Each row was made from one walk, in order. Every step used is in the known rows, and no mark comes twice. Write each row's walk.
Known rows
nalo, felafar, fona, pepip, novot: [ 0.48 -1.31  2.03 -1.19  1.90 -0.26 -2.84 -1.99  3.22  1.25  2.86 -0.09
 -2.90  0.53 -0.42 -2.81  0.01 -1.75  1.49  0.34  1.04  4.03  4.81  2.81
 -3.22 -0.55]
nalo, felafar, vano: [ 0.94 -0.56  1.30 -0.90  0.25  0.84 -0.50 -1.08  1.02  3.35  1.20 -0.67
 -1.06 -0.82 -0.83 -2.54  0.44 -1.54 -0.52  0.17 -1.81  3.37  2.09  1.13
 -3.51 -0.91]
fona, pepip, novot, felafar, nalo, zadivet, vano: [-2.74 -0.09  6.03  0.37  5.18 -0.79 -0.68 -0.33  2.62 -3.17 -2.94  1.51
 -1.18  1.27 -1.00 -0.92 -0.32  2.57  0.20 -0.86  2.29  2.65  5.04  1.91
 -7.13 -2.26]
vano, felafar: [-0.86 -0.02  1.49 -0.61 -0.13  1.57 -1.44 -1.08  0.23  1.60  0.63  0.12
  0.37  0.72 -1.86 -1.48 -0.22  0.85  0.10 -0.15 -2.88  2.76 -0.70 -0.36
 -2.20 -0.20]
pepip, novot: [-1.22 -0.51  2.07 -0.99  0.67  0.42 -1.42 -1.56  1.87  0.80  1.56  0.99
 -2.22 -0.68 -0.53 -0.81 -0.39  0.33  1.49  1.52 -1.39  1.99  0.73  3.91
 -3.63  0.01]
felafar, vano, pepip, nalo: [ 0.17  0.48  3.33 -0.71  0.65  0.33 -0.44  0.21  0.91  2.12  1.04 -1.84
  0.19  1.59 -2.09  0.12 -0.43  0.84  1.22  3.58 -0.63  1.93  2.06  1.21
 -1.97  0.81]
nalo, felafar: [ 0.69 -0.28  0.26 -0.99  0.52  0.48 -1.50 -1.55  0.70  2.32  0.89  0.31
 -2.04 -0.33 -0.64 -2.16  0.38 -1.26 -0.05 -1.21 -0.71  2.71  0.52  0.57
 -2.23 -0.71]
nalo, zadivet: [ 0.05 -0.53  2.20 -0.21  2.58  0.28 -0.61 -1.09  0.43  1.63  0.56  1.50
 -0.08 -0.97 -0.03 -0.78 -1.28  0.79  0.08 -1.26 -0.33  0.90  2.22  0.88
 -2.33 -1.59]
zadivet, vano, felafar: [-0.67  0.05  3.19  0.48  0.71  1.60 -0.25 -1.14  1.11  0.47 -0.86  0.78
  0.87  1.13 -1.19 -0.72 -0.72  1.43 -0.71 -0.44 -2.82  3.34  0.27  0.29
 -3.94 -0.95]
zadivet, vano, pepip, nalo, felafar: [ 0.78  0.49  3.56 -0.17  1.59 -0.44 -0.17 -0.11  1.92  0.57 -1.16 -0.39
 -1.88  2.36 -1.70 -0.51 -0.09  0.24  0.00  0.63  1.35  2.98  2.45  0.55
 -3.10 -0.01]
fona, pepip: [ 0.04 -0.08  1.66  0.28  2.46  0.28 -1.55 -0.71 -0.03  1.80  1.75 -0.27
 -0.61  1.52  0.58 -0.12 -0.25 -0.42  1.13  0.25  0.44  1.25  0.18  1.24
 -0.55 -0.16]
zadivet, nalo: [ 0.94 -0.04  1.14 -0.59  1.92  0.28 -1.30 -0.69 -0.10  0.72 -0.33  1.68
 -0.55 -0.30 -1.15  0.45 -1.37  0.43  0.73 -0.13 -0.40  0.79  0.51  1.21
 -2.81 -1.88]
vano, zadivet: [-1.46  0.24  1.95 -0.41  2.04  0.73 -0.41 -0.94  0.46  1.59  1.47  1.18
  0.18 -0.31 -0.24 -0.15 -0.17  0.87  1.15 -1.14 -0.54  0.94  1.44  0.73
 -2.45 -0.28]
vano, pepip, nalo, zadivet, novot, felafar, fona: [-1.98 -0.93  4.76 -0.74  3.17 -1.59 -1.49 -1.58  4.30 -1.20 -0.55  0.48
  1.09  0.83 -3.43 -1.36 -1.89  2.55  1.73 -0.37  1.54  2.41  6.65 -0.96
 -1.94 -1.98]
pepip, nalo: [ 0.23  1.09  0.61 -1.63 -0.18  0.36 -1.38 -1.88  0.90  1.64  0.97  0.44
 -1.00  0.16 -2.41  0.16 -0.82  0.58  0.74  1.06 -0.80  1.85  0.65 -0.04
 -1.78  0.30]
fona, pepip, novot, felafar, vano, zadivet: [-4.10 -1.04  5.61  0.19  4.03  0.14  0.17  0.04  2.95  0.59  1.32 -1.12
 -0.59  0.60 -0.90 -1.69  0.79  1.27  1.06  0.79 -0.36  2.64  4.77  1.31
 -5.62 -0.15]
fona, pepip, nalo, zadivet, novot: [-0.49 -0.20  4.80 -0.93  4.11 -2.16  0.14 -0.56  2.05  0.23 -0.02  1.86
 -0.20  0.70 -1.78  0.34 -1.96  0.65  1.11 -0.58  2.36 -0.15  5.11  1.24
 -1.07 -1.56]
fona, pepip, nalo, felafar, vano, zadivet: [-0.03  0.47  3.72 -1.38  2.67 -0.36  0.53  0.26  1.38  2.87  1.52 -0.93
 -0.98  1.08 -2.17 -1.34  0.64 -0.86 -0.15 -0.19  1.29  2.32  5.82 -0.72
 -3.56  0.31]
fona, pepip, nalo: [ 0.29  0.93  1.67 -0.90  1.62 -0.21 -1.43 -0.98  0.58  1.59  1.40 -0.36
 -1.08  1.79 -1.59  0.44 -0.58  0.08  0.93  1.13  0.90  1.45  1.32 -0.05
 -0.73  0.58]
nalo, pepip, novot: [-1.91 -1.35  1.71 -0.28  2.31 -0.14 -1.74 -1.60  2.31  1.53  1.68 -0.14
 -3.00 -0.60 -0.61 -0.34 -0.01 -0.68  1.86  0.69  0.15  3.33  0.64  4.37
 -4.03  0.17]
novot, pepip: [-1.01 -0.55 -0.48 -0.18  1.83  0.64 -1.86 -2.14  0.66  1.14  1.03 -0.14
 -0.45 -0.23  0.06  0.53 -0.54 -0.05  0.67 -0.20 -0.58  2.88 -0.59  0.54
 -1.59  0.53]
nalo, pepip: [-0.76 -0.80  0.25  0.28  2.17  0.35 -1.76 -1.62  0.71  2.57  1.43 -0.57
 -1.18 -0.13 -0.37 -0.03 -0.11 -0.95  1.13 -0.66  0.24  3.01 -0.57  1.72
 -2.02 -0.30]
zadivet, nalo, pepip, fona: [ 1.75 -1.33  0.63 -0.07  2.58  0.73 -3.06 -1.49  1.89  1.17  0.82  0.66
 -1.89 -0.10 -1.59  0.93 -1.28 -0.28  2.07 -1.52  1.68  2.96  2.34  1.20
 -3.04 -1.66]
nalo, pepip, novot, felafar: [-3.83 -1.57  1.82  0.09  2.48 -0.16 -2.04 -1.99  3.30  0.58  0.61 -0.98
 -2.95 -0.37 -1.63 -1.47  0.60  0.29  1.20 -0.26 -0.20  4.48  0.43  1.79
 -4.92 -0.21]

Write each row's walk
[-0.09  0.34  5.79  0.22  3.66 -0.17  0.53  0.03  1.61  0.00 -1.34  0.92
  0.69  2.36 -2.34 -0.18 -1.70  2.05 -1.32 -0.91  0.27  2.39  4.73 -1.51
 -3.76 -1.11]	fona, pepip, nalo, zadivet, vano, felafar
[ 1.49 -0.76  0.58 -0.60  1.82  0.26 -2.85 -2.08  1.68  2.24  2.59 -0.55
 -1.25  0.99 -0.13 -2.45 -0.02 -2.01  0.78 -1.06  1.01  3.75  3.58  0.16
 -1.13 -0.94]	nalo, felafar, fona, pepip
[-0.32 -0.21  3.90  1.56  2.44  0.46 -0.20  0.01  0.84  0.28 -0.49 -0.15
  0.25  2.16  0.87  0.62 -0.60  1.21  1.11  1.15  0.03  1.88  0.34  2.52
 -2.26 -0.47]	zadivet, vano, pepip
[ 0.42 -1.00  5.10  1.02  3.94  0.73 -0.88 -1.22  2.21  0.25  0.10  0.90
  2.01  1.67 -0.56 -1.26 -2.00  1.42 -0.63 -1.82 -0.29  3.60  6.11 -0.53
 -3.46 -2.35]	nalo, zadivet, vano, felafar, fona, pepip
[-0.64 -1.24  3.14  0.68  0.80  1.87 -2.34 -0.72  2.64  1.07  1.19 -2.56
  0.21  1.53 -1.23 -1.62  0.21  1.67  1.85  1.34 -0.95  3.91  2.65 -0.48
 -2.50 -0.19]	novot, felafar, vano, pepip, fona
[-3.13  0.58  1.82 -1.65  0.67  0.36 -2.61 -1.75  1.86 -1.82 -1.22  0.71
 -2.06 -0.04 -2.71 -1.72  0.91  1.89  1.35  0.74 -0.42  3.15  0.69  1.76
 -5.71 -0.65]	pepip, novot, felafar, nalo
[-0.63  0.47 -0.46 -1.43  0.99  0.18 -1.77 -2.36  1.32  0.91  0.74 -0.13
 -0.95  0.11 -2.10  1.07 -0.94  0.44  0.46  0.57 -0.15  2.97  0.57 -0.72
 -1.81  1.25]	novot, pepip, nalo
[-1.40 -0.57  1.35 -2.49  2.27 -1.32 -1.27 -3.11  4.45  0.03  0.99  1.36
 -0.47 -0.83 -3.34 -0.67 -0.87 -0.38  1.26 -2.36  1.76  4.03  7.15 -0.64
 -3.01 -0.33]	vano, zadivet, novot, pepip, nalo, felafar, fona
[ 1.12 -0.58  1.35 -1.41  2.82  0.11 -1.53 -1.25  1.82  1.03  0.73  2.05
 -0.59 -0.86 -1.89 -1.52 -0.81 -0.32  0.60 -2.77  1.13  2.42  6.02 -0.41
 -4.37 -2.48]	vano, zadivet, nalo, felafar, fona
[-2.04 -1.17  2.49  0.07  2.68 -0.63 -2.40 -2.65  3.39 -0.33  1.07 -0.17
  0.91  0.94 -1.15 -1.61 -0.86  0.34  1.98 -0.92  0.42  3.11  3.64  0.11
 -0.98 -2.03]	zadivet, novot, felafar, fona, pepip
[ 0.20  0.86  3.55 -0.19  3.01  0.18 -0.32 -0.98  0.40 -1.11 -2.60  2.71
  0.52 -0.15 -0.60  0.19 -1.22  1.92 -0.12 -1.47  0.93  1.56  3.33  1.86
 -5.23 -2.63]	felafar, nalo, zadivet, vano
[-1.39 -1.19  4.77  0.00  1.50  0.29 -0.45  0.55  1.81  1.34  1.57 -1.23
 -0.96  0.78 -0.22 -0.84  0.01  0.62  2.06  4.11 -1.10  2.05  2.10  5.13
 -3.86  0.50]	felafar, vano, pepip, novot
[-3.10 -0.76  2.12 -0.59  0.96  0.43 -1.69 -1.97  2.84 -0.14  0.43  0.08
 -2.13 -0.46 -1.47 -1.93  0.23  1.29  0.91  0.71 -1.81  3.20  0.55  1.37
 -4.49 -0.35]	pepip, novot, felafar
[-2.96 -1.90  1.02 -0.34  2.03  0.22 -3.44 -3.41  4.53  0.55  1.83 -1.07
 -2.12 -0.79 -1.99 -2.02 -0.05  0.10  1.81 -0.23 -0.22  5.88  2.94  1.40
 -4.86 -0.68]	nalo, pepip, novot, felafar, fona
[-2.04 -1.16  1.10 -0.41  2.25 -0.61 -1.04 -2.27  1.96  0.06  0.26  1.05
  0.10 -0.64 -0.35  0.76 -1.01 -0.06  1.59 -0.55 -0.22  2.15  0.62  2.28
 -1.19 -0.53]	zadivet, novot, pepip
[-1.79  0.26  3.28 -0.23  0.98  0.33 -0.77 -0.15  1.84  1.20  0.05 -2.64
  0.22  1.77 -3.05 -1.08  0.18  1.87  0.64  2.72 -1.03  3.19  1.84 -1.35
 -2.86  0.46]	novot, felafar, vano, pepip, nalo
[-5.15 -0.03  2.91 -0.57  4.16 -1.13 -1.10 -1.22  2.23 -1.46 -1.97  0.96
  0.09 -0.01 -3.06 -0.38  0.89  1.42  2.23 -3.20  2.38  2.65  2.53  0.70
 -4.58 -1.82]	vano, zadivet, novot, felafar, nalo, pepip
[ 1.00 -0.14 -1.69 -2.34  0.41  0.10 -3.17 -3.74  3.00  1.46  1.57 -0.45
 -1.73 -0.36 -2.83 -1.21 -0.72 -1.11  0.04 -0.71  0.53  5.48  4.01 -1.85
 -2.41  0.48]	novot, pepip, nalo, felafar, fona
[-0.45 -0.61  5.04 -1.46  2.89 -1.07 -1.24 -1.44  3.18 -0.07  0.53  1.42
  1.60  1.18 -3.74 -1.32 -2.37  1.31  0.91 -0.95  0.69  2.38  7.38 -0.74
 -1.65 -1.84]	vano, felafar, fona, pepip, nalo, zadivet, novot
[-1.76 -0.47  1.70 -0.03  0.67  1.32 -0.85 -1.55  1.54  1.87  0.50 -1.43
  0.68 -0.59 -1.35 -1.87  0.07  0.82 -0.17  0.57 -2.90  3.49  0.92 -0.70
 -3.76 -1.02]	novot, felafar, vano
[ 2.60 -0.86  1.11 -0.72  3.14 -0.39 -2.76 -1.07  1.34  1.18  1.01  0.58
 -1.30  0.88 -1.06 -1.52 -0.96 -1.69  0.70 -1.32  2.00  2.79  4.69  0.11
 -2.45 -2.36]	zadivet, nalo, felafar, fona, pepip
[-0.48 -1.55  0.97 -0.60  1.33  0.29 -2.55 -2.99  3.39 -0.30  1.29  1.12
 -0.44 -0.48 -0.78  0.76 -1.37  0.25  2.52 -1.12  0.26  3.03  2.57  1.92
 -0.97 -0.32]	zadivet, novot, pepip, fona
[ 0.63 -1.49  3.11 -0.02  3.81  0.92 -1.05 -0.38  2.25  1.99  1.27  0.31
 -0.22 -0.76 -1.83  0.92 -0.98  0.15  1.97 -1.51  1.33  2.75  5.88  1.17
 -5.26 -1.65]	felafar, vano, zadivet, nalo, pepip, fona
[-3.30 -0.32  4.96 -0.55  3.76 -0.70 -1.88  0.44  1.76 -2.46 -2.11  0.60
 -1.49  1.08 -2.05 -1.80  0.40  3.19  1.59  0.50  1.95  1.84  3.16  1.97
 -5.47 -1.01]	vano, pepip, novot, felafar, nalo, zadivet
[-3.10 -1.57  6.95  1.60  4.81 -0.64  0.30  0.14  3.61 -1.95 -2.03  0.56
 -1.14  1.16 -0.15 -1.16 -0.76  3.11  0.43  0.18  0.67  2.51  4.03  2.21
 -5.99 -1.49]	nalo, zadivet, vano, pepip, novot, felafar
[-0.91  1.34  1.12 -1.66 -0.40  1.51 -2.40 -0.93 -0.72 -0.08 -1.03  0.79
  0.53  1.06 -3.11 -1.31  0.43  1.51  0.52 -0.09 -1.68  2.66 -0.62  0.03
 -3.47 -0.48]	vano, felafar, nalo
[-2.50 -1.33  4.64  0.99  2.39  0.35 -1.84 -1.75  4.69 -1.67  0.01 -0.61
 -0.69  1.56 -0.74 -1.49 -0.60  2.20  1.65  1.63 -0.42  4.74  3.86  2.29
 -5.15 -0.85]	zadivet, vano, pepip, novot, felafar, fona
[ 0.42 -0.95  2.90  0.02  1.39  0.38 -0.58  0.59  0.69  2.88  0.95 -1.92
 -0.82  1.09 -0.31 -2.22  0.79 -1.00  0.36  1.34 -0.48  2.76  1.89  1.78
 -2.53 -0.19]	nalo, felafar, vano, pepip
[-1.48 -2.42  6.37  0.71  3.25 -0.04 -0.65 -0.33  4.07 -0.24 -0.28 -0.32
  1.21  0.43 -1.47 -1.68 -1.16  2.28  1.96 -0.47  0.37  2.28  6.53  0.89
 -2.92 -2.34]	nalo, zadivet, novot, felafar, vano, pepip, fona
[ 0.26 -0.40  3.46  0.83  1.87  1.38 -1.73 -1.66  2.08  0.46  0.84 -0.15
  1.72  2.40 -0.71 -1.04 -1.17  0.72  0.16 -0.33 -1.25  4.39  3.39 -0.17
 -2.84 -1.17]	zadivet, vano, felafar, fona, pepip
[-0.13 -0.82  5.44  1.79  4.47 -0.17  0.54  0.53  1.03  0.02 -1.15  0.91
  0.58  1.41  1.10  0.30 -1.43  1.86  0.38 -0.29  1.05  1.02  3.02  2.13
 -3.03 -1.56]	nalo, zadivet, vano, pepip
[-0.43  0.09  2.52 -0.56  3.46  0.19 -0.15 -0.02  0.07  0.57 -0.11  2.34
  0.13 -0.39 -1.19  0.76 -1.00  1.21  1.02 -1.37  0.52  0.02  2.53  0.67
 -3.71 -1.76]	vano, zadivet, nalo
